Each row was made from one path, in order. Every step used is in the known rows, and no mark comes twice. Write each row's path.
Known rows:
A > N: | -0.989 |  1.537 | -1.773 |  0.388 | -1.586 | -0.976 | -1.558 |  2.817 | -0.846 | -0.654 |  0.619 | -0.569 |  3.304 | -0.061 |  0.336 | -2.348 |  1.140 |
V > K > Z > W: |  1.274 |  0.752 | -2.752 |  1.089 | -0.888 | -0.691 | -0.858 | -0.094 | -0.905 |  0.947 | -3.765 |  1.451 |  2.575 | -1.558 |  2.856 | -0.409 |  0.892 |
A > N > W > V > K > Z: | -0.783 |  0.269 | -2.061 |  1.250 | -0.163 | -3.558 | -1.621 |  2.989 | -0.456 | -0.668 |  0.019 | -1.063 |  3.207 | -2.145 | -0.352 |  2.520 |  1.080 |
Z > W > V: | -1.326 |  0.497 | -0.969 | -2.906 | -0.252 |  0.938 | -1.160 |  0.539 |  2.638 |  1.347 |  1.588 |  2.168 | -4.659 |  0.914 |  1.157 |  3.443 | -0.242 |
N > W > V: | -1.348 | -0.691 | -0.821 | -2.191 |  0.261 | -1.486 | -2.178 |  2.943 |  4.030 |  1.643 |  2.530 | -0.054 |  0.890 | -0.730 | -1.059 |  2.845 | -0.091 |
K > V > A: |  1.471 |  1.156 | -2.211 | -0.947 | -2.860 | -0.757 | -1.299 |  0.624 | -0.586 | -1.082 | -2.002 |  2.187 |  4.573 | -0.359 |  1.099 | -4.188 |  1.221 |
W > V > K > N > A: |  0.498 |  0.373 | -0.428 |  0.033 | -1.034 |  0.451 | -0.655 |  0.421 | -1.779 | -0.153 | -0.459 | -0.199 | -1.057 | -0.708 | -1.107 |  2.344 | -0.055 |
K > V > W: |  2.087 | -0.265 | -1.956 | -1.086 | -1.745 | -0.760 | -1.205 | -0.153 |  3.702 | -0.148 | -1.782 |  1.828 | -0.094 | -1.039 |  3.343 | -2.122 |  0.799 |
Z > W > V > K > N: | -0.669 |  1.001 | -1.181 | -1.085 | -0.963 |  0.487 | -0.541 | -0.273 | -1.091 |  1.272 |  0.209 |  1.374 | -5.511 |  0.288 |  2.092 |  4.144 | -0.170 |
N > W > V > A > Z: | -2.256 |  0.055 | -0.834 | -3.078 | -0.216 | -0.801 | -2.183 |  2.555 |  0.062 |  0.759 |  2.641 | -0.067 |  2.270 |  0.457 | -1.151 |  1.032 |  0.601 |
A > Z > W > V > K: | -1.955 |  3.235 | -0.539 | -3.136 |  0.696 |  1.000 | -0.991 |  0.409 |  0.195 |  1.194 |  1.245 |  0.297 | -2.352 |  1.153 |  0.054 |  0.665 |  0.361 |
W > V > A: | -0.620 |  1.326 | -0.594 | -2.238 | -2.008 |  0.058 | -1.149 |  0.953 | -1.214 | -0.917 |  1.117 |  2.652 |  1.339 |  1.290 | -1.201 |  1.426 |  0.724 |
K > Z > W > V: |  1.039 | -0.890 | -1.966 | -2.314 | -0.047 | -0.447 | -1.063 | -0.006 |  3.393 |  0.117 | -1.882 |  3.569 | -1.164 |  0.493 |  0.815 |  1.520 |  0.237 |
K > Z: |  2.149 | -0.536 | -2.261 | -1.078 | -0.908 | -0.869 | -1.457 |  1.041 |  2.913 | -0.077 | -3.036 |  2.615 |  4.968 |  0.058 |  0.252 | -3.658 |  0.751 |
A > Z > W > V: | -2.211 |  2.438 | -0.376 | -4.487 |  0.733 |  1.431 | -1.318 |  0.745 |  2.003 |  1.095 |  2.063 |  0.871 | -2.851 |  2.162 | -0.371 | -0.125 |  0.182 |
V > A > Z > W: | -2.103 |  1.604 | -1.694 | -3.221 | -1.861 |  2.160 | -1.581 |  0.592 | -4.508 |  0.281 |  0.662 |  1.359 |  1.998 |  2.526 |  1.796 | -4.132 |  1.333 |
Z > W: | -1.202 |  0.022 | -1.914 | -2.071 | -0.889 |  1.623 | -1.529 |  0.916 |  1.316 |  2.129 |  0.621 |  1.436 | -1.941 |  0.730 |  2.972 | -0.592 |  0.144 |

Which path is each row?
| -2.001 | -1.050 | -0.616 | -3.405 |  1.108 |  3.889 | -1.757 |  1.013 |  0.841 |  0.669 |  1.563 | -1.070 | -0.770 |  0.670 | -0.907 | -2.041 |  0.055 | -> N > A > Z > W > V
| -1.905 |  1.067 | -1.607 |  1.142 | -0.384 | -2.907 | -1.696 |  3.373 | -1.056 | -0.013 |  1.680 | -1.947 |  2.286 | -2.001 | -0.324 |  3.015 |  0.906 | -> A > N > W > V > K
| -1.312 |  2.459 | -0.124 | -3.493 | -1.198 |  0.431 | -1.188 |  0.892 | -1.505 | -1.097 |  1.558 |  1.984 |  1.422 |  2.157 | -2.108 | -0.024 |  0.872 | -> W > V > A > Z
|  1.415 |  1.871 | -1.002 | -0.007 | -0.466 | -1.869 | -0.579 |  0.349 |  1.471 | -0.495 | -1.917 |  2.059 |  1.887 | -1.094 | -1.292 |  2.884 |  0.477 | -> W > V > K > Z
|  0.263 |  0.581 | -2.766 |  0.184 | -2.473 | -2.242 | -1.704 |  2.022 | -2.023 | -1.451 | -1.048 |  0.399 |  5.075 | -1.349 |  1.267 | -2.959 |  1.597 | -> K > V > A > N > W
| -1.695 | -0.866 | -1.168 | -2.070 | -0.832 | -1.114 | -2.178 |  2.599 |  0.379 |  0.878 |  2.299 |  0.521 |  2.132 | -0.247 | -0.441 |  2.190 |  0.467 | -> N > W > V > A
|  0.593 |  2.004 | -0.393 | -0.187 | -1.418 | -0.915 | -0.418 |  0.368 | -1.214 |  0.032 | -0.304 |  0.870 | -1.481 | -0.119 | -0.767 |  3.031 |  0.034 | -> W > V > K > N
|  2.019 |  1.268 | -2.406 |  1.606 | -1.196 | -1.485 | -0.915 |  0.482 | -0.567 |  0.273 | -4.012 |  1.122 |  5.763 | -1.781 |  1.186 | -1.794 |  1.069 | -> V > K > Z
| -0.080 | -2.013 | -1.605 | -1.409 | -1.632 | -0.382 | -1.915 |  2.303 | -0.494 |  1.925 |  0.546 | -0.665 |  0.023 |  0.508 |  1.284 | -2.141 | -0.073 | -> K > N > W
| -1.653 |  0.407 | -1.351 | -2.772 | -1.425 |  1.327 | -1.162 |  0.201 | -1.141 |  0.446 |  1.320 |  2.763 | -3.353 |  1.418 |  1.718 |  2.867 |  0.362 | -> Z > W > V > A
| -2.075 | -0.196 | -2.553 |  0.212 | -2.644 | -0.943 | -2.158 |  2.999 | -5.437 | -0.712 |  0.955 | -0.391 |  5.609 | -0.096 |  1.494 | -2.284 |  1.820 | -> V > A > N > W
| -0.709 | -1.853 | -0.607 | -3.125 | -0.425 |  3.290 | -1.255 |  0.418 | -1.910 |  0.315 |  0.612 | -0.750 | -3.726 |  1.813 | -0.279 | -2.193 | -0.311 | -> K > N > A > Z > W > V
| -1.809 | -1.414 | -1.247 | -2.933 |  0.686 |  4.283 | -2.007 |  1.234 |  0.087 |  1.103 |  0.859 | -1.585 |  0.999 |  0.579 |  0.265 | -4.630 |  0.279 | -> N > A > Z > W
|  0.862 | -0.965 | -2.257 | -2.254 | -1.006 | -0.141 | -1.049 | -0.257 |  0.489 | -0.557 | -2.126 |  4.120 | -0.127 |  0.919 |  1.345 |  1.014 |  0.679 | -> K > Z > W > V > A
| -2.056 |  0.280 | -1.417 | -0.283 | -0.311 | -2.473 | -1.973 |  3.717 |  0.738 | -0.082 |  2.499 | -1.319 |  1.601 | -1.013 | -0.758 |  2.203 |  0.706 | -> A > N > W > V
| -0.742 | -0.703 | -1.252 | -0.963 | -0.566 |  1.908 | -0.760 | -0.233 | -1.732 |  1.033 |  0.026 |  0.346 | -5.035 | -0.278 |  1.723 |  3.523 | -0.278 | -> Z > W > V > K > N > A
| -1.188 |  1.589 | -1.218 | -1.188 | -0.369 |  0.399 | -0.814 |  0.086 |  0.380 |  1.424 |  0.572 |  1.435 | -3.804 | -0.297 |  1.759 |  4.413 |  0.031 | -> Z > W > V > K
|  0.817 | -0.537 | -1.689 |  1.652 | -1.921 |  1.380 | -0.987 |  0.558 | -4.560 |  0.677 | -2.121 | -1.649 |  2.110 | -1.297 |  1.360 | -2.620 |  0.366 | -> V > K > N > A
| -0.979 | -0.844 | -0.798 | -2.979 | -1.423 | -0.292 | -1.646 |  1.702 | -2.868 |  0.463 |  1.496 | -0.145 | -0.991 |  1.766 | -0.419 | -0.549 |  0.217 | -> K > N > W > V > A > Z
| -1.798 | -0.238 | -0.847 | -2.020 |  1.019 |  3.437 | -1.483 |  0.649 | -0.872 |  0.774 |  0.728 | -1.631 | -0.097 | -0.283 | -0.436 | -1.079 |  0.257 | -> N > A > Z > W > V > K
